Each row comes from the steps of one path. Every step used is in the known rows, and no mark comes twice. Write the path behind each row, first mark first.
In the rows, 128 means zero.
Known rows:
F > H > P > Z: [115 147 109 148 128 111 175 187 107 169 121 119 108  91  93 146 134 133
  90  67]
L > G > Z: [130 148  91 118 135 102 170 142 127 131 164 116  94 117 140 136 149 124
 118 106]
Z > F > L > G > H: [113 198  81 134 120  77 126 192 127 108 156 165  16 138  99 130 157 172
 141 135]
H > Z > F > L > G: [135 184 118 131 115  68 143 193 119 113 153 134  65 136 104 103 204 151
 116 120]
G > Z > F > H > P: [128 172  85 189 122 125 169 169  86 172 160 121  85  74  69 141 162 155
  65  96]
P > G > H > Z > F > L: [109 178 140 154 112  82 140 166 102 106 171 142  69 122  62 113 165 187
 110 127]
H > Z > F: [152 142 129 151  87  99 136 142  95 133 143 124 128 104  81 129 178 152
  90 115]
F > H > P: [116 168  97 167 127 106 155 177 119 165 124 125  89  96  82 143 142 138
 103 117]
P > L: [ 89 138 120 139 110  77 122 132 124 100 122 124 107 130 117 121 162 146
 123 136]
F > H > L > G > Z: [127 219  95 156 135  71 169 180 148 164 164 139  45  99 139 130 145 145
 109 104]
L > Z > F > H: [161 183 109 156  97  99 158 155 119 146 133 118  90 123 110 126 145 171
  90  87]
L > G > F: [124 155  94 116 129  94 145 139 119 122 154 134  91 115 142 139 145 137
 139  91]
P > L > Z: [101 148 126 141 102  78 132 119 125 105 136 100 124 129 153 129 160 143
 115 101]
G > Z > F: [138 133  98 150 108 125 137 117  87 134 153 127 106 100  92 131 163 154
  86 108]
L > G > H: [123 173  87 122 121  85 152 165 143 124 155 144  68 123 125 158 114 139
 149 126]
P > G > F > L: [ 84 144 131 123 148  97 121 124 101  96 144 139  73 132 103 100 164 170
 136 110]
G > H: [119 152  90 138 110 102 127 124 121 130 133 148  91 106  99 160 108 149
 129 128]
Z > F > H > P > L: [ 90 178 110 196 105  80 147 200 105 137 140 123  76 104  71 124 180 171
  87 123]
P > G: [109 115 152 119 125 109 143 137 124 117 134 120 108 143  98 117 145 150
 131 137]
G > H > Z: [134 166 104 147 103  90 147 126 115 133 151 134 122  88  98 159 123 141
 110 112]
H > P > F: [ 75 126 114 150 121 109 146 166  81 147 128 118 124  84  96 156 157 124
 100  84]

Write each row's path:
[ 82 194 105 164 132  58 180 224 146 133 150 113  64 123 119 127 166 140
 122 120]	F > H > P > L > G
[140 152  95 134 117 107 162 157 109 132 171 124  84 117 118 130 168 146
 104 106]	L > G > Z > F
[132 165 120 149 105  85 118 154  97 116 135 138  90 119  77 105 200 160
  98 122]	H > Z > F > L
[138 176 129 169  82  96  96 137 106 155 145 136  89  99 125 142 171 163
  96 104]	H > L > Z > F
[111 170  83 114 153  88 152 153 128 113 155 129  54 133 136 111 170 132
 127 115]	F > L > G > Z
[ 55 148 106 147 137  95 128 177  81 130 119 131  84  99  92 133 179 131
 109  93]	H > P > F > L
[151 176 117 147 113  81 173 154 132 145 127 120 115 108  95 122 143 144
  97 106]	F > H > Z
[120 173 103 122 124  81 123 191 125 110 138 149  36 155 105 104 192 158
 135 135]	Z > F > L > G
[150 143 117 144  87 112 126 128 100 134 139 114 115 119 118 137 161 155
  97  96]	L > Z > F
[110 172  86 174 132 109 149 153  97 160 144 129  94  71  93 148 140 146
 101  82]	G > F > H > P
[ 82 149 121 169 107  89 133 143 106 130 147  90 129 100 137 147 173 129
 101  97]	H > P > L > Z
[ 61 160  95 180 113  84 125 158 108 124 155 131  94  86  95 166 141 144
 117 131]	G > H > P > L
[112 172  94 140 142  97 195 202 107 163 162 121  91  83 129 148 137 134
 104  28]	L > G > F > H > P > Z
[135 110 124 125  97 117 138 149  88 134 125 133 119 116  94 132 154 156
  94  81]	P > Z > F
[ 98 201  97 143 132  51 172 176 140 106 155 128  67 127 145 114 149 163
 131  87]	P > L > G > F > H
[151 189 105 148  93  77 164 180 119 131 181 137  89 105 101 151 148 154
 114 109]	L > G > H > Z > F
[ 93 186 112 181 116  77 163 174 124 141 141  94 103 102 129 138 158 143
  92  89]	F > H > P > L > Z
[136 202 100 189 108  95 137 156 108 168 153 152  57  83  90 127 159 177
  76 107]	G > Z > F > H > L
